Known rows, with every step that occurs:
detoz tapobo: [  9.3  10.1   9.0  18.7   1.7  -4.1  13.9   4.5  -1.1   5.2  -8.9  -8.2
  12.7   1.4   1.3 -24.7  -2.0   0.3  10.5  -7.0]
gifo zibimar: [ 13.5   6.9 -24.8 -46.9  -1.3   6.8   0.7   7.6  -2.2  -9.4  10.1  21.1
   8.5   3.9   2.4  20.1  -5.6   1.2 -16.8   4.2]
lovu zibimar detoz zigu gifo: [  2.7  -6.6 -12.5 -34.4  10.1 -14.5 -10.1  10.1  -5.4   9.9   6.9   4.3
  -6.7   3.6   4.2  16.9  -5.5  -3.1 -11.8  -1.7]
zibimar detoz: [ -4.1  -4.4  -3.0  39.5   1.0 -16.1   6.3  12.5 -14.6   1.2   5.2  -7.3
 -16.8   5.8  -2.0   3.7   2.9   2.4 -11.8   1.7]
zigu detoz lovu: [  3.8   0.9   8.8 -11.1  -2.5  -7.1  26.0  -3.8  -2.2  12.3  17.9 -10.2
   5.4   4.2  -4.4   2.9   2.6  10.5   7.6  -9.1]
zigu detoz lovu gifo zibimar: [ 12.0   4.1  -4.9 -26.2  -1.2 -11.7  18.7   2.6  -1.8   8.5  21.7  -3.1
  13.6   7.0  -4.8  -5.3  -4.7  10.3  -1.0  -9.0]
nefik gifo lovu zibimar: [ -4.4 -10.2 -13.2   5.7   0.3 -13.6   7.5  -2.4   4.4   5.7   8.8 -16.6
  17.2   0.9   7.0  28.6   1.0   0.9  -7.4 -16.9]
nefik gifo zibimar lovu: [  6.8  -2.3 -24.5 -14.8  -0.8   1.0  12.0   2.0   0.0  -0.6  -0.3  -5.3
   4.1   9.2   3.2  32.8 -15.3   1.1  -3.8 -10.5]
zibimar detoz lovu: [ -9.4   0.1   4.0  34.9   4.5  -8.6  19.5  13.7  -9.0  12.4   7.7  -5.4
 -19.0   4.7  -6.4  18.3   6.6   4.6  -8.0  -4.6]
detoz zigu gifo: [ -6.7  -0.9   2.1 -45.8   8.0  17.3   0.9   8.8  15.4  12.2 -10.5 -17.7
   6.6   4.9  -2.6  14.0  -0.5   3.3  13.8  -2.2]
nefik gifo: [ -0.7  -4.7 -15.7  21.8  -2.0  -7.3   0.2  -5.7  -1.6   3.5  -6.9 -19.7
  11.2   7.3   4.5  10.6 -11.9   2.0  12.2 -14.9]
gifo lovu zibimar detoz tapobo: [ -3.9  -6.4   5.0   2.3   4.3 -17.9  18.4  12.3   1.8   5.9  21.6  -1.6
   4.6  -5.7   3.3  18.6  19.3  -0.3 -29.7  -4.5]
zibimar detoz zigu gifo: [ -9.0  -4.9  -1.4   8.3   6.6  -3.5   6.5  18.7  -3.5   9.8  -2.2 -19.3
 -11.8   9.4  -3.7  14.2   2.3   4.8  -2.3   0.5]
zibimar detoz femag: [-15.1  -1.1  -2.1  28.1   4.1 -23.4  10.6  13.5 -11.2   4.9   3.7 -11.1
 -27.5   6.8  -1.4  18.3  -1.9  -1.1  -4.0  -2.1]
lovu gifo zibimar: [ 16.1   6.7 -28.0 -31.4   2.3  -9.0 -15.2  12.9   1.0  -7.8   8.5  14.6
  17.0   5.7  -0.9 -16.2 -15.0  -0.3 -17.4  -0.1]
zibimar lovu gifo zigu detoz tapobo: [  3.0   1.9  13.0  -6.6   1.4  -4.8  28.1  10.6  12.0   5.6  -3.5 -10.3
  -7.1  -2.5  -8.8 -19.9  -4.6  -1.1 -10.8  -0.9]
zigu gifo: [ -8.2  -5.4 -17.0 -10.3   6.7   7.3  -7.7   0.6  -1.0  -7.1  -7.7  -3.7
   8.1  10.4   0.7  -2.5 -15.0   7.3  -3.8   2.7]
zibimar lovu gifo zigu: [ -3.4  -0.3   9.6 -11.2   2.9   1.9  18.9  10.5  15.2   3.5  -5.1  -3.8
 -14.0  -4.7  -9.4  -7.5  -3.4  -4.1 -15.7   2.4]
zigu detoz: [  9.4  -3.4   1.5  -5.7  -6.0 -14.5  12.6  -4.6  -8.2   0.9  15.1 -12.1
   6.9   5.6   0.1 -11.8  -1.1   8.3   3.3  -2.9]
zibimar detoz zigu: [ -4.9  -2.0   6.8  13.0   3.4  -6.9  10.1  18.2  -3.3  13.4   1.5 -17.4
 -15.9   4.3  -4.1  14.8   9.8   1.1  -0.4  -1.1]

Rows:
[  3.6  10.8  -9.2 -30.0   6.6   4.2   8.4  10.4   8.6  10.5   9.1  12.4
   9.6   2.1  -7.0   9.5  -5.6   3.0  -6.0  -8.9] => detoz lovu gifo zibimar
[  7.0   1.6   3.5  -9.9  -0.9 -13.9  18.4  -0.3  -0.9  11.7  18.5 -10.5
  10.9   5.7  -5.5 -12.4  -3.0   9.9   4.2 -10.4] => zigu detoz lovu gifo
[-18.4 -10.7 -15.1 -19.2  10.9  -7.9   4.3   8.8   1.6  -2.4   8.9  -4.6
   2.9   6.3   3.1  24.2  -4.0   5.3 -23.2  -0.7] => zigu gifo lovu zibimar detoz femag
[ -5.2  -7.8   3.5 -23.9   3.4  -8.5  10.4   4.7   9.1   3.3  22.8   4.8
   8.6  -9.3   3.9  25.2  18.0  -1.6 -27.3  -3.2] => gifo lovu zibimar
[  6.5  -6.1 -13.4 -11.5   5.9 -22.7 -10.7   5.8 -13.3   3.8  11.9  13.0
  -9.7   1.2   5.5  10.5  -4.9  -4.9 -19.1  -1.1] => lovu zibimar detoz
[  8.5   0.1 -33.6 -10.5  -2.9  -3.1   0.4   0.0  -3.6  -3.1  -0.1  -5.1
  17.2  10.0   6.0  25.0 -15.4   2.6  -0.3 -11.6] => nefik gifo zibimar
[ -0.6  -3.3 -25.9 -47.2   7.8  16.0   4.6   8.1   0.6 -11.1  -0.7  11.0
   1.0  12.1  -0.6  20.4 -18.6   6.7 -19.5   7.2] => zigu gifo zibimar lovu
[ -9.6   3.2  -1.3  33.7   3.7 -13.3  16.0  18.1  -3.5  11.3   4.1  -8.1
 -10.1   2.5  -8.9   1.3   3.9   3.7 -13.0  -4.8] => zibimar detoz lovu gifo zigu
[ -0.2   6.4 -11.8  -2.7  -1.6 -10.3  -6.6   9.5  11.7  -2.3  -7.3  -5.2
  17.7  -4.3  -5.0 -34.2  -5.9  -1.6 -11.2  -0.3] => lovu gifo zigu
[ 11.0   3.4 -12.3 -52.3   1.5  12.6  17.4  10.6   2.4  -5.8   9.9  21.3
  -9.6   2.6  -1.7  32.2  -5.0  -0.9 -22.0   6.3] => gifo zibimar lovu
[-12.7  -6.8   2.2   9.3   6.3  -3.8  13.8  20.8   0.2  10.6   3.9 -21.8
  -9.7   6.9  -4.0  21.0  10.7   5.7  -8.7  -0.4] => zibimar detoz zigu gifo lovu
[ -1.1   4.0   2.2 -35.6   8.9   2.2   8.1  -0.8   5.9  17.8   9.2  14.9
  -0.9  -4.0  -1.6  26.0  -0.1  -1.4  -0.9 -10.2] => detoz lovu zibimar
[ -9.1  -4.7   4.2 -57.3   9.7  13.2   6.5  11.1  19.9  14.3   0.6 -15.2
  11.2   0.7  -0.8  26.9   8.4   2.7   0.3  -3.8] => detoz zigu gifo lovu zibimar
[ 10.0   5.4 -20.1 -37.0   1.0   1.3   8.4  20.6  -4.8   0.2  11.1   8.5
  -2.5   6.9  -0.5  30.7   1.6   2.1 -16.9   3.5] => gifo zibimar detoz zigu
[ -1.0  -2.9 -36.0 -22.8   6.3   4.4  -3.9  12.4 -10.0 -13.0   1.6   7.6
   5.2  16.3   1.4  13.8 -17.8   9.2 -21.2   6.6] => zigu gifo zibimar detoz
[ -3.1  -0.7 -32.5 -25.5   8.1   7.8   2.6  12.8  -7.5  -7.7   2.4   8.4
   5.2  15.5  -0.8  20.9 -16.2  10.4 -18.9   3.5] => zigu gifo zibimar detoz lovu
[-7.5 10.8  2.4 -9.2  4.0  3.2 14.3  7.8 16.1 14.2 -2.0 -1.4 10.1 -5.0
 -9.8 -3.7  1.1  2.0 -1.9 -9.0] => detoz lovu gifo zigu
[ 14.2   4.5 -30.0 -11.1   2.6 -16.8 -12.2  18.9  -6.0  -6.9  10.3  11.0
   8.5   8.6  -1.9 -14.9 -13.2   0.6 -23.1   0.5] => lovu gifo zibimar detoz
[-11.3   6.4   0.0 -18.5  -8.7 -10.6  24.6   0.6   9.8   1.8  -2.6 -18.4
   7.1  -6.0  -3.2  -3.1   4.1   2.6   0.3  -0.3] => gifo zigu detoz femag
[-12.3  -3.7   7.8 -43.3   7.8  17.0  11.5  12.0  20.7  13.3  -2.3 -21.0
  10.6   1.4  -3.0  24.3  10.7   4.6   4.0  -2.9] => detoz zigu gifo lovu
[ -5.7 -11.6 -14.7  18.9   0.8 -18.9   9.2   2.0  -0.5   6.4  10.6 -19.0
  11.6   3.1   6.5  30.0   2.0   1.6 -11.0 -16.5] => nefik gifo lovu zibimar detoz
[-12.4  -8.3   2.5 -10.4   5.3 -19.9  15.9  11.3   3.7   5.5  24.1  -0.6
  -5.2  -5.9   3.1  34.9  17.2  -2.1 -29.5  -4.3] => gifo lovu zibimar detoz femag
[  6.5   6.7 -21.8 -22.6   1.9   0.5  14.8  17.2  -9.0  -1.0  15.5  17.1
  -4.2   7.2  -2.2  32.7  -0.7   4.4 -21.5   1.4] => gifo zibimar detoz lovu
[ -2.6  -0.8 -16.4  -0.9  -5.8 -11.5  16.0  -6.2   4.9   8.8  -4.4 -24.3
  21.1   1.2   2.1  11.5  -7.7   4.3   6.6 -17.1] => nefik gifo zigu detoz lovu zibimar
[ -1.5   1.1  -3.5 -71.5   8.8  23.7   9.3  13.8  16.5   9.2  -5.6  -6.6
   2.0   6.0  -3.5  29.9  -3.3   2.8   3.2   0.8] => detoz zigu gifo zibimar lovu
[ -2.5  -8.2 -11.5  25.7   1.1 -20.4  14.0   3.6  -0.8   7.9   7.2 -22.0
  15.5   3.5   6.8  21.6   1.4   1.6  -7.7 -18.6] => nefik gifo lovu zibimar detoz tapobo
